Each row comes from the steps of one path. Every step used is in the known rows, and no mark comes twice. Write the path behind each row, first mark first.
Known rows:
n-g-l: 18, -18, -29, 11, 10, -19, 51, -10, 23, 9, -9, 17, -10, 8, 0, 19, 7, -3, 17, -13, 8, -38, 18, -7, -17, -5, 4
n-g: 0, -21, -18, 17, 23, -13, 35, -11, 15, -27, -4, 29, -18, 12, 6, 22, 3, -15, 11, 0, 6, 3, 11, -8, -23, 4, -8
n-u-l: -9, -1, -18, -20, -10, -19, 37, -23, 24, -36, 1, 24, 14, 13, 1, 4, -2, -15, 36, 18, 18, 24, -20, 5, -19, 65, 8
a-l-g: 43, 25, -22, -17, 28, -9, 37, -4, -5, -42, 1, 1, -45, -10, 18, 29, -13, 7, 6, 10, 18, -7, 16, -6, -8, 8, 14
u-l-a-n-t: -37, -70, -13, -46, -18, -10, -8, -11, 21, -33, 23, -29, 6, 16, -5, 23, -12, -24, -12, -9, -67, -2, -3, 3, -43, -5, 33
n-a-l-g: 46, 16, -29, -18, 27, -7, 29, 7, 6, -47, 1, 20, -36, -10, 41, 24, -10, 16, 4, -22, 6, -15, 41, 13, -23, -12, -5
l-a-n: -30, -27, -13, -11, 9, -14, -5, 0, 13, -33, 12, -8, -16, 15, 10, 32, -19, -37, 1, 13, -22, -14, 6, -4, -14, 17, 2
u-l-r-n-a: 51, 12, -9, -58, -22, -10, 3, -12, 26, -49, 3, 5, 73, 12, 38, 8, -13, -18, -15, -18, -46, 20, 22, -1, -37, 21, -12
a-n-u-l-r: -53, -57, -12, -34, -25, -11, 12, -17, 25, -33, 14, 10, 65, 23, 32, 20, 4, -14, 34, 36, -13, 18, -7, -1, -13, 72, 7
n-a: 28, 19, -17, 7, 24, -13, 28, 1, 26, -33, -3, 35, 2, 14, 36, 13, -17, -17, -2, -9, -15, -7, 17, 13, -32, 4, -16
a-n-t: -22, -21, -4, 3, 23, -1, 25, -16, 24, -32, 9, -16, 0, 23, 27, 23, -10, -18, -16, 8, -61, 2, -13, 2, -48, 2, 22
t-l-a-n-g: -30, -63, 28, -24, 5, -13, -21, -5, 19, -43, 5, 16, -44, 14, 1, 33, 4, -17, -6, -18, 4, -19, 28, -12, -9, -11, -15
t-n-g-l: -29, 0, 1, -8, 1, -5, 47, -14, 28, 8, -12, 11, -21, 7, -2, 26, 8, -17, 0, -20, 5, -39, 20, -15, -18, -7, -10
l-u: 36, 12, -30, 3, 12, -36, 37, -10, 11, -18, 2, 18, 23, 9, 16, -13, -8, -32, 31, 16, 2, 0, -16, -1, -23, 67, 1
a-n-g: -44, -55, -8, 12, 18, 5, 30, -6, 20, -34, 2, 14, -18, 16, 24, 25, 8, -13, 13, 10, -13, 5, 18, -4, -21, 9, -13
g-l-a-n-u: -40, -30, -31, -11, -4, -32, 14, 4, 23, 6, 10, -4, -7, 9, 3, 25, -1, -12, 33, -7, 13, -53, 6, 2, -13, 35, 2
r-n-u: 29, 61, -9, -8, 22, -17, 33, -25, 15, -43, 0, 17, -1, 6, 12, 9, -1, -17, 6, -9, 13, 24, -17, -8, -28, 62, -16
l-g: 29, 47, -34, 4, 18, -7, 57, -7, 16, -18, -11, 11, -41, 2, 19, 29, -19, -1, 4, 7, 4, -3, 0, -9, -11, 15, 10
l-r: 24, 11, -13, -1, 10, -26, 15, -13, 12, -20, -3, 17, 52, 28, 31, 29, -15, -33, 3, 29, -19, -1, -11, -10, -10, 29, 9
g-l-r-n: 71, 49, -22, -30, -2, -22, 26, -20, 21, -2, -7, -18, 55, 16, 21, 26, -16, -21, -16, 1, -26, -27, 4, -26, -19, 28, 7
l-a-n-g: -52, -77, -19, -3, 8, -11, -2, 6, 9, -29, 13, 10, -27, 11, 7, 34, 3, -24, 10, -10, -7, -17, 25, 1, -15, -8, -15
l-r-n-u: 26, 46, -12, -20, 6, -26, 9, -19, 6, -33, 1, 21, 56, 16, 29, 20, -1, -22, 5, -3, 3, 15, -15, -10, -20, 63, -12
a-l: 38, 4, -4, -16, 33, -14, 18, -10, -4, -51, 5, 9, -8, 7, 14, 16, -14, -19, 5, 29, 2, 5, 2, -3, -13, 24, 11
r-l-a: 6, 27, -13, 22, 26, -31, -5, -11, 12, -36, 5, 5, -2, 3, -18, 23, -20, -33, -16, -13, 7, 23, 5, -8, -6, 8, 8
g-l: 43, 28, -24, -2, 11, -19, 51, -16, 31, 6, -9, 2, -1, 13, 4, 14, -20, -18, 8, 16, -3, -38, -1, -10, -12, 20, 18
r-l-g: 24, 67, -26, 31, 30, -8, 48, -20, 19, -32, -10, 9, -30, -8, 2, 27, -18, 5, -9, -6, 15, 34, 10, -16, -5, 10, 9

Write each row's path:
29, 0, -13, -13, 7, -12, 8, -17, 3, -34, -2, 19, 42, 10, 25, 32, 6, -20, -10, -20, -17, 13, 15, -20, -24, 16, -19
l-r-n-g
-21, -71, -24, -2, -6, -9, 26, -2, 23, 12, -1, 2, 46, 18, 29, 40, 8, -3, 20, 7, -20, -44, 30, -15, -16, 1, -1
a-n-g-l-r
-1, 11, -43, -23, -14, -15, 57, -15, 20, -24, -3, 19, -21, 0, 6, 15, 1, 12, 37, 1, 28, 15, -6, 1, -15, 54, 12
n-u-l-g
55, 19, 33, -39, 0, -14, -10, -26, 11, -47, -9, 20, 22, 18, 17, 28, 5, -16, -27, -26, -5, 7, 19, -29, -13, 9, -15
t-l-r-n-g
-43, -24, -29, -31, -18, 10, 54, -11, 25, -31, 7, 4, -26, 1, 20, 20, 1, 15, 42, 14, 13, 14, 0, -1, -15, 57, 7
a-n-u-l-g
31, 17, -11, -5, 21, -3, 31, -17, 8, -42, -3, 16, -15, 5, 6, 16, 4, -13, -9, -22, -3, 17, 14, -16, -29, 10, -21
r-n-g
-38, -8, -4, 13, 25, -8, -7, -7, 18, -41, 15, -9, -7, 4, -6, 27, -16, -27, -13, -1, -10, 25, 13, -11, -10, 9, -1
r-l-a-n
52, -10, -20, -21, 25, -35, 17, -8, -9, -43, 9, 6, 14, 1, 17, -12, -6, -22, 34, 23, 12, 2, 2, -2, -20, 59, 7
a-l-u
46, 30, 36, -15, 22, -22, 7, -27, 29, -35, -7, 7, -16, 27, 5, 15, -12, -17, -31, -8, -30, -5, -21, -6, -35, -7, 26
n-t-l
31, 8, -33, -14, 2, -40, 19, -5, 21, 9, 0, -6, -9, 7, -15, 23, -21, -30, 6, -8, -2, -55, 6, -8, -11, 2, 17
g-l-a
44, -18, -2, -39, 17, -9, -9, -11, -21, -59, 5, 6, 36, 7, 21, 33, 9, -11, -9, -17, -5, 15, 29, -17, -20, 11, -11
a-l-r-n-g
51, 63, 37, -41, 3, -31, -9, -31, 16, -44, -8, 24, 36, 22, 23, 20, -3, -17, -11, -7, 17, 9, -14, -24, -11, 58, -15
t-l-r-n-u
0, -7, 44, -25, 20, -2, 0, -24, 34, -41, -1, -10, -19, 26, 20, 18, -12, -15, -30, 1, -48, -7, -9, -6, -37, -5, 20
a-n-t-l
-21, -57, -23, 7, 10, 1, 47, -5, 28, 3, -2, -2, -14, 5, 13, 27, 7, -1, 18, 2, -6, -38, 28, -10, -20, -2, -3
a-n-g-l
30, 55, -34, -45, -14, -2, 55, -26, 17, -41, -1, 1, -21, -9, 5, 8, -3, 12, 16, -21, 18, 33, -1, -11, -24, 60, 0
r-n-u-l-g
19, -18, -16, -35, -20, -15, 17, -20, 19, -29, 2, 8, 66, 24, 17, 21, -17, -31, 9, 35, -29, 14, -7, -7, -11, 32, 19
u-l-r
16, -17, 24, -28, 9, -25, 4, -19, 24, -30, 6, -9, 9, 23, 22, -7, -2, -14, 3, -3, -38, -10, -16, -4, -41, 32, 17
a-n-t-l-u
41, -4, -6, -17, 32, -11, 10, 5, 5, -55, 3, 22, -2, 5, 40, 13, -10, -11, 1, -2, -7, -8, 28, 16, -26, 0, -9
n-a-l
38, -14, -4, -25, 18, -24, -8, -8, -13, -47, 4, 8, 49, 16, 31, 28, -12, -23, -1, 33, -10, 0, 3, -10, -7, 22, 11
a-l-r
60, 31, 18, -21, 11, -41, 16, -20, 22, -31, -7, 23, 2, 16, 11, -16, -11, -24, 16, 15, 17, -6, -15, -11, -9, 58, -1
t-l-u
-17, -41, -23, -19, -1, -25, 10, -5, 20, 10, 10, -34, -3, 18, -2, 32, -13, -20, -8, -21, -57, -58, 4, -1, -38, -22, 36
g-l-a-n-t
21, 31, -10, -43, -8, -7, 33, -31, 18, -50, 4, 4, 13, 6, -1, -4, -3, -12, 12, -1, 5, 38, -15, -9, -29, 71, -4
r-n-u-l
1, -24, -26, -37, -19, -24, 4, -12, 18, -31, 6, 2, 4, 10, -18, 11, -22, -38, 8, 6, -13, 7, -1, -3, -13, 18, 17
u-l-a
-64, -12, -7, 19, 23, -21, -6, -8, 15, -40, 14, 11, 3, 5, -5, 24, 0, -16, 17, -9, 23, 24, 5, -1, -10, 41, -7
r-l-a-n-u
50, 20, -23, -10, 10, -10, 46, -18, 20, -6, -9, -4, -11, 0, -2, 13, 3, -3, -2, -32, 0, -24, 23, -22, -27, 2, -9
r-n-g-l
-56, 17, 13, -39, -19, -7, 36, -30, 28, -32, 2, 18, 2, 15, -1, 5, 0, -29, 18, 9, 13, 22, -22, -8, -15, 66, -3
t-n-u-l
52, 50, -8, -25, 7, -17, 8, -24, 7, -37, -1, -2, 50, 20, 28, 26, -17, -34, -20, 7, -30, 13, -4, -19, -20, 34, -5
l-r-n
44, 21, -9, -56, -24, -10, 10, -28, 16, -43, 4, -13, 66, 17, 17, 15, -19, -30, -15, 14, -39, 31, -5, -20, -21, 42, 7
u-l-r-n
34, 21, 26, -30, 8, -36, -20, -11, 21, -34, -5, 14, -32, 21, -13, 22, -24, -34, -14, -3, 6, -18, -2, -8, -1, 4, 3
t-l-a
-50, -40, -9, -24, -8, -2, 34, -17, 27, -40, 11, 9, 9, 12, 15, 6, 0, -11, 35, 32, 0, 27, -12, 5, -19, 67, 4
a-n-u-l
